Each row comes from the steps of one walk. Every step used is in the known rows, and no mark comes twice. Write the walk behind each row, first mark first.
In the rows, 128 means zero.
Known rows
C-G-R: [131  76 141 123 124 142 117 147 138 101 150 128 159 116 130 138 100 135
 132 115 150 152 112  90 130 131 121 137 116 123 130 114 113 145 143 121
 135 152 153 141 126  81]
V-U-Y: [131 138 145 126 112 147 127 143 123 115 155 128 145 125 120 116 130 150
 126 125 146 147 151 113 118 124 115 146  96 132 141 121 114 158 141 116
 111 151 147 133 134  97]
M-N: [134 119 152 114 117 145 125 131 136 105 143 125 132  88 134 145 115 144
 122 129 164 141 118 108 124 143 124 136 123 130 128 141 116 140 125 117
  89 147 162 132 129  89]
V-U-H-F-L: [122  92 110 102 116 155 113 140 141 143 138 135 175 116 121 146 139 150
 117 124 154 145 121  98 101 118 124 124 117 135 131 111 105 172 175 117
  99 148 151 118 126  99]
P-C-G: [134  38 123 121 122 139 119 143 122 122 139 130 162 108 115 124 102 133
 132 114 139 157  99  99 100 120 131 131 107 125 141 118 121 165 127 132
 109 153 136 136 101  83]
L-U-Y-P: [130  90 147 142 107 139 140 123 111 104 137 131 140 117 129 108 133 162
 137 120 160 131 126 108 124 132 124 151  84 125 127 122 115 155 100 110
 111 139 149 133 117 102]
D-G-C-P-Y: [127  35 160  99 106 138 120 121 149 128 147 138 145  92 112 110 127 137
 160 118 130 147 117 109 130 145 127 137 119 131 136 130 127 160 103 128
 124 140 157 152  97  64]
G-E: [134  95 142 124 116 144 127 138 150 118 153 137 139  95 123 138  94 158
 124 122 157 146 140 108 124 131 127 148 114 133 133 116 114 147 123 122
  90 146 138 143 142  83]
L-U-H: [130  44 128 132 124 160 128 132 120 100 143 128 151 114 106 122 140 150
 129 124 160 142 128  91 110 131 122 123 122 120 131 124 106 148 134 115
 101 143 153 131 116  88]
T-P-C-G-R: [132  27 138 119 115 158 109 137 138 119 139 138 160 154 126 119 104 130
 143 112 136 148  97  86 117 127 127 130  93 120 135 108 116 152 106 124
 140 146 147 143  97  74]
G-D: [132 115 141 133 118 163 120 139 134 105 138 126 151 126 114 123 108 146
 123 128 151 151 125 101 125 117 123 149 111 129 135 135 115 145 128 115
 102 149 152 133 140  78]
H-U-L: [130 108 137 121 122 156 126 132 123 119 136 135 161 140  94 142 116 173
 122 123 161 141 135  92 121 114 117 117 128 127 130 122 113 153 153 130
 101 149 132 125 132  94]
P-Y-U-L: [131 118 158 113 124 139 123 136 117 134 153 138 119 130 112 121 128 164
 120 120 158 140 167 101 122 136 117 122 114 123 140 128 119 162 137 128
 104 148 146 124 126  91]
H-F: [130 121 127 110 115 150 120 143 124 114 139 130 153 100 130 144 115 145
 117 126 146 145 118 109 109 123 137 133 103 133 136 120 119 157 140 123
  97 148 151 127 128  95]
D-G: [132  76 143 113 116 144 135 130 139  97 140 126 156  91 113 138 109 143
 135 126 149 151 103 104 126 137 130 135 118 131 130 130 120 150 124 123
 103 142 153 133 121  83]
F-L: [129  91 134 121 123 145 126 132 144 133 135 137 152 113 122 158 113 145
 107 123 159 144 102 109 133 121 125 130 127 132 131 126 112 170 133 119
  95 143 145 122 135  91]
Z-P: [132 100 146 137 122 144 120 131 132 111 149 126 160 127 144 149 134 146
 126 130 139 143 117 113 118 133 130 142 117 129 140 122 106 160 116 123
  81 145 151 127 120  89]
Y-U-H: [134  74 143 126 126 150 132 146 138 105 151 125 154 119 128 150 150 160
 121 124 164 139 146  95  99 144 123 135 137 126 130 116 116 146 145 117
 103 147 152 117 108  89]
N-M: [131 125 148 126 116 165 118 139 146 112 153 132 145  82 103 141 105 147
 117 140 152 149 133 111 113 119 123 143 117 137 136 134 121 148 139 124
 105 151 145 123 125  87]
T-P-Y-M-N: [133 124 164 123 102 146 115 114 139 103 151 133  93 126 131 103 121 140
 128 144 158 129 138 122 122 140 132 128  93 135 130 139 123 177 103 121
 110 146 170 128 141  84]
D-G-C-P: [127  21 153 103 108 149 128 123 162 103 143 137 177  96 126 143 124 147
 154 119 131 146  89 104 121 140 126 146 129 134 130 136 123 137 110 124
 118 138 155 150  89  69]
N-M-Q: [129 111 148 145 112 153 125 137 145  99 159 125 134  69 108 173 109 145
 109 139 154 157 145 120 104 124 124 135 104 134 132 135 123 153 141 116
 118 148 156 136 121  88]
D-G-C-P-Y-U-H: [126   4 159  96 112 143 124 127 157 126 152 135 151  98 116 115 158 152
 165 115 142 139 139  96 103 159 123 131 132 127 133 118 127 149 119 124
 130 139 161 141  73  66]
Q-M-N: [132 120 150 120 112 140 120 123 139  92 143 127 113  73 138 144 113 154
 116 137 166 144 120 111 111 139 126 123 116 128 134 143 124 135 150 113
  88 152 165 125 143  88]
U-L: [131 106 139 121 124 164 118 135 134 111 150 136 152 144 109 123 108 165
 109 129 151 144 128  94 114 123 120 133 129 126 139 134 111 152 137 129
  92 152 145 127 138  91]
T-P-Y: [131 108 152 134 111 150 124 129 123 131 148 133 119 136 117 100 130 131
 126 129 140 137 136 113 140 141 132 130 105 127 137 121 119 167  93 124
 110 141 157 131 137  78]
L-U-Y-P-T: [131  95 150 146 104 133 134 123 117 109 126 128 152 113 128 102 133 154
 139 120 155 137 140 118 105 148 121 152  71 125 128 120 120 157 125 117
 118 139 119 132 126  98]
Z-P-Y: [131 114 153 132 120 134 114 129 121 138 154 129 127 117 128 116 137 135
 132 128 136 144 144 118 127 140 131 133 102 125 148 117 111 178 111 128
  86 146 155 129 126  84]
M-Q: [132  91 144 147 118 138 135 136 131  96 153 122 135  95 129 172 121 143
 107 126 153 156 139 115 119 131 129 129 111 126 129 129 119 159 129 111
 111 144 157 141 126  88]
P-C-G-D: [131  51 122 125 118 155 111 142 123 119 131 127 165 117 105 107  89 132
 141 114 141 160 100  93 101 110 126 143  94 122 143 122 119 157 126 127
 114 154 139 141 109  73]
F-H-U: [134  80 127 122 125 140 127 134 142 131 134 129 180  99 107 168 120 150
 132 117 158 137 122 106 142 140 125 126 147 132 109 107 116 168 157 123
 107 139 141 126 139  89]
V-U-Y-P-W: [135 119 159 128 106 139 122 139 129 127 172 120 159 136 147 112 130 149
 126 129 151 138 168 105 120 129 117 163  82 134 128 127 124 175 121 118
 124 156 144 137 111 104]
H-F-L: [125 108 117 105 118 147 120 133 136 137 127 139 159  93 128 159 110 145
 110 123 154 144 100 111 120 116 135 122 108 135 134 117 114 172 146 121
  94 143 146 119 131  99]
U-Y-M: [136 131 141 136 109 156 120 135 138  85 158 130 125 137 119 110 114 161
 115 142 155 140 146 119  91 113 128 142  86 134 146 123 125 183 133 122
 115 158 149 122 141 102]
H-F-L-U-Y: [118  93 112 110 112 151 124 125 112 126 120 142 140  92 114 128 114 154
 128 119 159 136 108 114 113 112 127 110  70 127 144 113 114 171 126 114
 110 134 149 129 128 111]
G-C-P-Y: [130  67 157 116 113 141 114 131 144 140 155 140 137 115 125 114 135 140
 139 119 129 141 137 111 129 138 124 140 125 129 139 126 123 162 107 127
 117 147 155 148 106  69]
H-F-L-U-V: [117  81 117 104 118 140 113 126 112 134 101 144 138 102 118 152 100 152
 126 120 168 143  87 110 116 101 126 118 100 129 144 116 107 178 145 119
  92 138 151 127 124  93]
R-G: [130  93 137 139 119 124 133 135 133 107 150 126 155 105 126 143 119 146
 124 130 156 150 115 103 115 132 134 138 122 129 139 123 115 166 142 116
 111 145 142 133 112  91]
Z-P-C: [136  64 140 125 121 145 110 130 129 137 142 132 160 131 134 137 134 144
 130 124 133 150 119 109 100 120 132 135  99 125 146 120 111 173 112 129
  80 148 140 127  89  88]
C-P-Y-M-Q: [129 101 161 150 105 120 123 124 141  90 164 123  97 124 137 133 122 149
 122 133 144 149 162 130 113 123 128 127 106 128 134 130 126 192 125 122
 129 148 165 145 119  87]
Q-M: [133 107 141 136 117 143 124 133 133  95 147 130 127  97 130 141 117 157
 109 134 154 150 127 109 113 124 129 125 114 127 140 129 123 148 157 117
  96 153 152 122 144  86]
V-U-H-F: [128 109 120 108 114 158 114 146 131 123 151 125 171 117 122 130 144 150
 125 128 147 149 143  96  94 126 126 133 112 133 133 113 109 157 172 120
 101 153 155 124 121  95]
U-Y-M-Q: [134 115 141 153 106 144 128 131 141  72 164 125 112 120 124 142 116 161
 108 142 156 149 159 126  86 118 128 131  73 130 142 127 128 188 133 113
 129 153 158 135 135 102]
V-U-Y-P: [132 133 153 135 104 134 133 137 128 120 155 127 156 137 139 114 145 158
 131 124 151 141 147 111 123 131 118 170  94 134 127 118 114 161 130 111
 110 150 148 127 126 100]

Which walk is each row?
[128  33 173  94 110 123 131 125 148 124 144 137 144  83 130 137 144 149
 164 110 137 143 128 112 129 154 124 135 115 131 130 130 129 148 110 123
 128 134 155 145  80  68] : D-G-C-P-Y-U
[134  92 149 122 125 141 127 144 129 132 157 127 123 110 114 117 154 148
 126 123 161 140 172  99 109 148 124 123 122 122 137 111 120 166 141 121
 109 149 155 121 112  85] : P-Y-U-H
[125  58 114 107 101 141 122 117 115 156 114 148 150 109 123 115 127 158
 135 112 159 134 102 109  98 107 133 125  49 124 135 109 119 188 115 115
 110 136 137 124  88 112] : H-F-L-U-Y-P-C
[127 103 137 144 116 138 125 135 138 105 143 124 159 117 118 125 108 145
 132 132 158 153 116  98 115 122 129 148 110 126 141 131 114 156 138 111
 115 146 146 137 122  81] : R-G-D
[130  50 151 118 115 151 119 133 157 115 147 138 167 122 141 145 133 150
 133 120 132 140 110 105 121 132 123 151 136 134 132 133 119 143 114 123
 110 143 150 146 100  73] : G-C-P
[129  94 114 113 117 168 115 145 136 116 147 128 162 113 116 124 127 150
 117 132 150 143 128  94  85 130 136 128 117 128 139 110 116 158 152 123
  97 152 156 122 123  94] : U-H-F
[126  38 146 129 114 128 125 130 160 113 153 137 175 110 140 147 136 149
 142 124 138 143 100 102 109 137 130 149 136 131 138 130 118 152 124 118
 125 141 144 150  79  76] : R-G-C-P
[130  24 127 131 115 152 119 134 125 118 134 135 162 139 122 113 109 131
 139 116 131 145  84 100 106 128 134 132 101 126 139 113 119 158  97 130
 114 143 142 137  96  78] : T-P-C-G
[124  77 136 134 109 136 139 117 124 126 126 139 144 116 127 123 131 161
 130 118 168 129 104 111 132 125 122 140  88 126 127 120 111 172 110 107
 110 134 146 127 120 105] : F-L-U-Y-P
[127 110 167 126 115 134 121 135 117 133 131 136 101 144 129 123 129 148
 133 125 158 134 145 116 127 136 125 140 109 127 146 110 118 171 107 123
 108 141 158 127 119  73] : T-P-Y-U-V
[131 103 152 117 127 149 127 139 131 108 145 135 149 136 126 151 124 175
 114 121 161 141 140  97 113 131 116 134 127 127 133 130 114 143 141 124
  96 146 142 120 120  95] : Y-U-L
[129  80 138 135 113 120 132 134 151 119 158 136 146  87 124 140  97 159
 132 126 163 149 129 103 115 135 133 146 113 131 139 112 114 159 133 118
 105 143 129 147 124  86] : R-G-E
[130  95 157 134 117 132 120 135 147 112 132 122 162 125 139 127 117 145
 131 122 136 147 125 118 111 148 121 147 129 129 133 126 121 144 137 132
 113 142 125 138 121  82] : C-P-T
[131  32 114 126 110 128 122 131 134 151 130 132 187 111 109 114 115 153
 158 106 151 134 105  98 108 136 128 144 105 125 116  84 125 186 139 129
 134 145 129 130 101  98] : F-H-U-Y-P-C-G
[124  31 117 125 126 158 127 123 132 123 131 136 154 110 104 137 135 149
 121 120 167 138 105  93 118 124 120 112 127 121 130 121 104 165 138 113
 101 138 150 126 120  91] : F-L-U-H
[128  27 160 122  96 127 122 112 160  93 160 135 122  90 122 142 127 147
 148 130 135 154 137 124 107 136 131 128  92 133 132 138 133 187 116 121
 146 143 165 157  99  70] : D-G-C-P-Y-M-Q
[132  33 143 102 112 156 127 127 152 109 143 139 173  78 111 151 121 143
 140 123 141 151  99 101 116 137 130 140 109 137 131 134 122 149 117 119
 110 143 147 140 112  70] : D-G-C
[129  81 124 114 127 157 116 128 143 136 137 138 181 131  94 154 108 169
 126 120 158 136 124  92 130 131 117 121 152 128 114 111 111 163 166 130
 103 144 138 124 146  93] : F-H-U-L
[135 140 151 122 105 153 118 126 142  82 155 127 108 113 129 114 109 161
 122 144 167 134 144 120  90 128 124 140  87 135 141 139 125 168 124 118
 109 156 161 126 142 103] : U-Y-M-N
[130 108 135 104 118 143 119 146 121 137 149 129 130 100 118 116 149 151
 128 123 158 138 169 102  94 143 133 118 104 125 140 103 123 168 151 123
 108 149 157 117 111  92] : P-Y-U-H-F
[137 108 156 144 110 129 129 132 142 122 133 124 170 118 142 133 131 147
 121 124 151 143 130 114 111 150 129 165 107 133 120 125 120 160 139 123
 104 146 119 122 131  87] : Y-P-T
[138  88 141 128 104 146 125 134 129 139 146 134 148 139 125 100 131 156
 126 123 149 140 134 103  93 121 129 158  80 125 139 113 125 176 105 121
 107 151 137 127  93  97] : U-Y-P-C
[129 118 145 117 120 152 117 138 124 118 153 135 161 149 115 131 124 163
 116 125 147 150 141  97 122 118 109 139 124 131 134 136 105 151 156 124
  95 153 143 129 138  92] : V-U-L
[128 111 158 125 114 129 123 134 131 128 153 127 121 123 127 103 124 140
 134 122 137 143 140 115 136 136 125 137 130 124 138 124 120 165 112 130
 110 145 158 141 118  81] : C-P-Y
[127  82 129 138 121 152 120 144 127  95 135 122 166 115 114 113  89 137
 138 120 147 155  98  98 120 123 125 149 114 126 137 127 114 145 129 121
 114 151 152 140 140  76] : C-G-D
[136  43 143 121 113 132 116 140 140 130 142 133 168 133 139 128 110 141
 140 108 149 151 106  82 116 123 127 154  98 121 123 109 117 161 130 121
 134 152 139 136  85  82] : Y-P-C-G-R
[130 117 143 126 119 136 125 139 118 127 122 128 144 127 103 151 112 159
 131 125 167 145 126 103 119 108 122 134 131 131 138 110 115 169 154 127
  99 151 139 128 122  82] : H-U-V
[129  18 128 125 118 131 107 133 141 134 148 138 160  97 131 125  91 149
 153 111 135 152 107 107  95 129 133 142  90 126 149 100 109 163 109 137
  88 148 129 149 101  81] : Z-P-C-G-E
[131  61 171 111 116 127 125 136 142 136 150 139 136 107 142 141 154 149
 145 111 138 137 149 114 130 147 121 138 122 131 134 125 125 152 113 122
 120 141 153 142  87  72] : G-C-P-Y-U
[131 107 166 129 116 137 134 133 122 124 146 133 117 128 134 130 146 144
 131 121 149 132 149 116 139 146 129 129 104 129 132 118 121 159 102 118
 113 136 156 126 118  81] : T-P-Y-U
[133  89 135 126 121 155 121 146 135 120 158 124 165 132 116 128 149 148
 122 128 150 149 149  94 107 131 117 142 135 129 130 120 106 155 157 117
 101 154 152 127 124  87] : V-U-H
[135 121 161 120 122 123 133 141 116 130 150 129 119  97 126 136 137 143
 126 118 157 142 162 115 133 143 126 128 110 128 133 121 123 166 131 120
 106 143 150 125 119  86] : P-Y-U
[123  78 104 107 121 165 115 136 146 140 136 137 165 115 114 139 123 149
 109 129 159 139 106  96  93 121 134 118 120 129 136 107 113 173 158 122
  96 147 154 116 129  98] : U-H-F-L
[124  76 119 102 123 149 124 141 145 133 131 137 162 102 131 166 141 160
 115 121 169 136 121 100  91 131 131 117 121 131 131 106 115 162 159 117
 101 141 151 110 109 101] : Y-U-H-F-L
[131 101 124 123 118 149 125 135 139 131 139 131 167 110  98 135 117 157
 137 120 157 133 137 109 127 140 122 128 120 130 121  97 121 172 148 123
 120 141 144 128 143  99] : F-H-U-Y
[130  27 139 125 106 137 120 130 116 118 135 137 150 130 124  94 115 147
 158 104 154 144 115  86 111 120 120 141  58 113 133 105 116 158 112 114
 147 145 141 146  81  94] : L-U-Y-P-C-G-R
[129  10 127 125 109 147 118 131 142 127 140 144 151 116 119 110  81 145
 148 112 139 145  97 101 107 130 135 139  94 128 139 102 117 153  91 133
 111 142 130 152 111  74] : T-P-C-G-E
[121  76 117 109 118 142 124 124 117 125 114 140 152  80 124 159 115 146
 123 116 160 141  93 111 129 114 130 108  93 130 129 123 109 165 138 115
  97 132 147 126 126 101] : H-F-L-U
[137  64 126 121 106 139 124 126 140 159 133 137 177 123 109 126 129 162
 142 113 155 131 133 102 112 132 126 144 101 127 113  92 126 188 134 122
 119 142 131 122 102 100] : F-H-U-Y-P-C
[136  58 140 125 113 164 121 129 132 128 138 137 150 150 121 123 125 141
 123 124 136 143 109 103 112 123 133 134  99 127 136 122 118 162  97 124
 102 142 143 130 100  81] : T-P-C
[133 102 138 137 107 131 128 127 150 143 125 127 188 112 119 127 130 159
 143 118 157 130 144 116 114 161 123 153 108 132 108  94 125 176 160 124
 129 140 113 123 143  98] : F-H-U-Y-P-T
[120  91 121 119 103 139 131 118 117 132 119 142 148 103 132 126 125 160
 131 117 164 128  99 113 118 118 132 134  67 129 130 111 114 174 117 109
 109 133 148 123 117 113] : H-F-L-U-Y-P
[124  92 144 106 113 135 119 143 132 130 150 127 131 117 135 110 149 156
 141 119 147 133 158 104  95 144 130 123 126 123 139 105 123 159 139 127
 115 143 163 129  91  92] : C-P-Y-U-H-F
[129  25 157 107 107 141 119 123 168 110 129 133 187  94 124 135 121 142
 156 118 127 152 101 113 103 158 123 149 118 134 130 133 127 140 129 131
 126 137 126 149 102  65] : D-G-C-P-T
